Every row comes from one small tree of marks. The marks that hang from a mark follow it in brackets, in the order of their numbers. Every link used is in the known rows. Which tree was each row made from?
Known rows
j199{j248{j122{j88}} j455{j214}}: [-3.73  1.74  1.24 -0.94  0.66 -0.81  1.12  2.01  0.07  0.60  3.57 -3.52
  0.16 -0.80  0.35 -0.06 -1.60 -0.29  0.27]
j455{j199{j248{j122{j88 j865}}} j214}: [-4.33  0.74  0.65 -0.71  0.53 -0.72  1.80  4.09  1.35  0.04  3.87 -1.70
  1.53  1.19  0.96  0.49 -3.91 -0.34  0.41]
j455{j199{j248{j122}} j214{j865}}: [-4.32  1.22  0.15 -1.03  0.16 -0.59  1.17  1.98  0.85 -0.86  4.17 -2.49
 -0.58  1.83 -0.12  2.13 -3.72 -0.06  0.00]
j248{j122 j199{j455}}: [ 0.52 -1.49  0.38 -0.59  1.32 -0.12  0.50  1.40 -1.24  1.32  3.77 -4.26
 -0.67 -2.25 -0.97  0.70 -1.97  0.60  0.14]
j122{j248 j865}: [-1.43  0.92  0.62 -0.13  0.25 -0.82  0.53  3.62  1.27  3.22  3.24 -0.56
  1.86 -0.28  1.06  0.87 -0.93  0.14  0.66]
j88{j122{j248 j865}}: [ 2.61  1.25  0.28 -0.09  0.03 -0.02  0.90  2.99  1.69  2.13  2.52 -1.39
  1.31 -0.63 -0.24  0.86 -0.84  0.12 -2.13]
j214{j865}: [ 0.28  1.68  0.12 -0.58  0.17 -0.82  0.66  0.17 -0.06  0.87  3.55 -1.45
 -1.71 -0.43 -0.96  1.10 -0.75  0.65  0.34]
j88{j122}: [ 4.13  1.43  0.15 -0.07 -0.02 -0.60  0.97  1.40  0.23 -0.14  2.32 -1.85
 -0.75 -1.76 -1.52  0.41 -0.88  0.47 -3.01]
j199{j248{j122{j88}} j455{j214{j865}}}: [-3.63  2.29  0.97 -1.30  0.69 -0.28  1.16  0.67  0.26  0.77  4.02 -3.80
 -0.83 -0.11 -0.13  0.53 -1.48 -0.16  0.97]
j199{j248{j122{j865}} j455}: [-4.62  2.35  1.12 -0.94  1.03 -0.06  0.29  3.14  0.54 -0.78  3.62 -4.18
  0.76 -0.45 -1.27  1.51 -1.09 -0.16  0.79]
j268{j455{j214}}: [-0.07  1.85  2.20 -0.87 -0.34 -2.29  0.47  0.81 -0.67  1.54  2.66 -0.44
  1.67 -1.64  1.03  1.04 -0.86  1.06 -1.39]
j199{j248{j122} j455{j214{j865}}}: [-4.12  2.52  0.89 -1.17  0.46 -0.48  0.42  0.83  0.27 -0.54  4.01 -4.11
  0.00  0.09 -0.36  2.07 -1.57 -0.03  0.11]
j248{j199}: [ 1.22 -3.20  0.07 -0.29  0.65 -1.74  0.57  2.21 -0.73  1.25  3.40 -2.03
 -0.50 -2.57  0.34  0.44 -2.00  0.55 -1.30]
j122{j88 j248{j199} j865{j214}}: [-0.26 -3.45  0.52 -0.33  0.72 -1.21  1.17  1.94  1.05  5.36  2.97 -0.54
  0.83 -2.86  2.74 -2.12 -2.23 -0.09 -0.02]
j455{j199}: [-0.07  0.26  0.43 -0.50  0.05 -1.76  0.83  2.12 -0.24  1.38  3.35 -1.55
 -1.50 -0.28 -1.32  0.82 -3.27  0.49 -1.36]
j248{j122}: [-0.59  2.21  0.17  0.02  0.86  0.36  0.89  2.12 -0.39 -0.42  3.19 -1.51
 -0.39 -0.95 -0.88  0.25 -0.75  0.45  1.87]
j199{j248}: [-3.43  0.33  0.58 -0.44  0.29 -1.82  0.52  3.22  0.23 -0.97  3.22 -1.88
 -1.02 -1.07 -0.40  0.84 -0.86 -0.28 -0.65]
j248{j122 j199}: [ 0.31 -2.06 -0.25 -0.05  1.29  0.13  0.94  2.48 -0.85  0.16  3.57 -2.49
 -0.46 -1.93 -0.13  0.25 -1.79  0.46  1.01]
j248{j122{j865} j199}: [-0.31 -1.49 -0.10 -0.09  1.46  0.51  0.88  3.44  0.14  0.10  3.71 -2.27
  1.71 -1.39  0.34  0.72 -1.87  0.50  1.47]
j122{j88 j248{j199{j455}} j865}: [ 0.28 -2.77  0.89 -0.81  0.95 -1.03  0.99  2.71  0.50  6.45  3.76 -2.62
  0.61 -1.72  1.32 -0.63 -2.00  0.08  0.01]
j122{j88 j248}: [-0.13  0.09  0.53 -0.24  0.31 -1.07  1.48  2.28  0.19  4.92  3.08 -0.32
 -1.62 -1.22  0.83 -1.49 -0.65 -0.08  1.06]
j865{j214}: [ 0.12  0.72  0.67 -0.06 -0.04 -1.91  0.30 -0.07 -0.10  0.63  2.25 -0.65
 -0.33 -3.13  0.27 -0.79 -1.53  0.46 -1.20]

Write each row's tree
[-0.77  2.09  0.54 -0.08  1.13  0.64  1.51  1.31  0.69  0.91  2.72 -0.52
  0.93 -1.86  0.53 -1.99 -1.19  0.23  2.50] => j248{j122{j88 j865{j214}}}
[-5.03  1.60  0.54 -0.30  0.85 -0.13  0.56  2.90  1.19 -2.08  2.96 -1.77
  1.06 -1.14  0.21  0.15 -1.19 -0.34  1.23] => j199{j248{j122{j865{j214}}}}
[-4.46  0.44  0.60 -0.77  0.83 -0.43  1.54  2.76  1.07  0.00  3.31 -1.91
 -0.81 -0.30 -0.45 -0.84 -3.39 -0.43  0.69] => j455{j199{j248{j122{j88 j865{j214}}}}}
[-0.32  1.65  1.91 -1.60 -0.45 -2.02  0.74 -0.33 -0.51  2.33  3.46 -1.19
 -0.21  0.44 -0.12  2.00 -2.88  1.12 -1.72] => j268{j455{j199 j214{j865}}}
[ 1.37 -2.65  0.90 -0.70  0.21 -2.45  0.13  1.08 -0.78  2.42  3.56 -3.38
  1.29 -2.71  1.05  1.20 -3.00  0.70 -2.92] => j248{j199{j455{j214}}}
[ 3.24 -2.21  0.09 -0.15  0.25 -0.60  0.63  1.69  1.55  2.58  2.30 -1.74
  1.45 -2.77  0.97 -0.11 -2.18  0.11 -3.45] => j88{j122{j248{j199} j865{j214}}}
[-4.00  1.02  0.20 -1.09  0.38 -0.44  1.87  1.85  0.80  0.29  4.24 -2.11
 -1.34  1.60  0.12  0.76 -3.64 -0.24  0.69] => j455{j199{j248{j122{j88}}} j214{j865}}
[ 0.33 -2.88  0.67 -0.67  0.49 -1.76  0.09  1.87 -0.56  4.88  3.55 -3.19
 -0.83 -2.27  0.42  0.75 -1.98  0.26 -1.44] => j122{j248{j199{j455}}}
[ 0.00 -3.17  0.37 -0.33  0.91 -0.85  1.45  3.71  0.85  5.39  3.62 -0.97
  0.82 -1.43  2.13 -0.98 -1.75 -0.04  0.81] => j122{j88 j248{j199} j865}
[ 0.59 -3.62  0.17 -0.29  0.76 -1.35  1.49  2.65 -0.25  5.42  3.46 -1.22
 -1.66 -2.17  1.55 -1.51 -1.63 -0.03  0.27] => j122{j88 j248{j199}}
[ 0.97 -1.25  0.36 -0.98  1.18  0.09  1.37 -0.12 -0.75  2.97  4.22 -3.72
 -0.50 -1.62  0.58 -0.17 -2.44  0.56  0.77] => j248{j122{j88} j199{j455{j214{j865}}}}
[-0.76 -3.10  0.43 -0.26  0.45 -1.50  0.19  2.17  1.09  3.72  2.91 -0.97
  1.89 -2.71  2.33 -0.22 -2.40  0.11 -0.84] => j122{j248{j199} j865{j214}}
[-0.40 -2.39  0.94 -0.69  0.26 -1.79  0.12  2.90  0.87  4.81  3.71 -2.66
  3.41 -1.35  2.40  1.61 -2.74  0.33 -1.58] => j122{j248{j199{j455{j214}}} j865}
[-4.01  1.37  2.02 -1.35  0.07 -1.55  0.89  2.33 -0.34 -0.02  3.32 -1.87
  0.46  0.28  0.08  1.64 -2.79  0.34 -0.85] => j268{j455{j199{j248{j122}} j214}}
[-0.73  2.37  0.42 -0.05  1.25  1.02  1.77  2.85  0.53  0.97  3.31 -0.97
  0.83 -0.46 -0.12 -1.02 -0.75  0.29  3.15] => j248{j122{j88 j865}}
[ 4.18 -2.10  0.46 -0.53 -0.13 -1.28  0.57  1.37  0.34  3.62  2.93 -3.46
  0.76 -2.24  0.69  1.06 -2.39  0.30 -4.58] => j88{j122{j248{j199{j455{j214}}}}}
[ 0.77 -2.65  0.59 -1.05  0.39 -1.52  1.11  0.41 -0.11  6.63  3.98 -2.72
 -0.91 -1.54  1.90 -0.30 -2.36  0.20 -0.64] => j122{j88 j248{j199{j455{j214{j865}}}}}
[-4.59  1.36  0.65 -0.42  1.08  0.07  1.35  2.73  1.16 -0.81  2.98 -1.43
  0.29 -1.35  0.46 -1.44 -1.12 -0.48  1.90] => j199{j248{j122{j88 j865{j214}}}}
[-0.87  0.51  0.68 -0.23  0.47 -0.61  1.46  3.36  1.27  4.83  3.20 -0.09
  0.85 -0.54  1.41 -0.97 -0.82 -0.05  1.61] => j122{j88 j248 j865}
[-4.25  0.54  0.24 -0.67  0.67 -0.60  1.07  3.56  0.15 -1.08  3.64 -2.69
 -1.90  0.69 -1.66  1.02 -3.04 -0.27  0.26] => j455{j199{j248{j122}}}
[-0.08  0.85  0.28 -0.83 -0.47 -1.79  0.92  0.50  0.43  1.56  3.90 -1.35
 -0.16  0.91  0.12  1.94 -3.97  0.68 -1.61] => j455{j199 j214{j865}}
[ 0.95 -1.69  0.63 -0.64  1.16 -0.44  1.34  1.18 -0.92  2.73  3.77 -3.50
  0.39 -2.40  0.92 -0.66 -2.62  0.45  0.12] => j248{j122{j88} j199{j455{j214}}}
[-4.34  0.75  0.46 -0.73  1.01 -0.09  1.75  4.17  0.95  0.05  3.84 -2.22
 -0.86  0.95 -1.00  0.04 -3.02 -0.41  1.38] => j455{j199{j248{j122{j88 j865}}}}
[-3.55  1.72  1.05 -0.97  1.12 -0.25  1.11  2.08 -0.37  0.61  3.54 -4.01
 -2.04 -1.17 -1.49 -0.42 -0.84 -0.36  1.13] => j199{j248{j122{j88}} j455}
[-3.85  1.17  0.37 -0.34  1.10  0.00  1.65  3.31  0.15 -0.70  3.38 -1.92
 -1.79 -0.75 -0.55 -0.90 -0.56 -0.48  2.09] => j199{j248{j122{j88}}}
[ 0.03 -2.97  1.04 -0.78  0.75 -1.47  0.73  0.97  0.73  6.38  3.12 -2.21
  0.71 -3.18  1.97 -1.77 -2.48  0.03 -0.71] => j122{j88 j248{j199{j455}} j865{j214}}
[-4.23  2.15  1.36 -0.96  0.79 -0.42  1.09  2.86  0.88  0.53  3.67 -3.35
  2.17 -0.33  0.68  0.32 -1.73 -0.27  0.71] => j199{j248{j122{j88 j865}} j455{j214}}
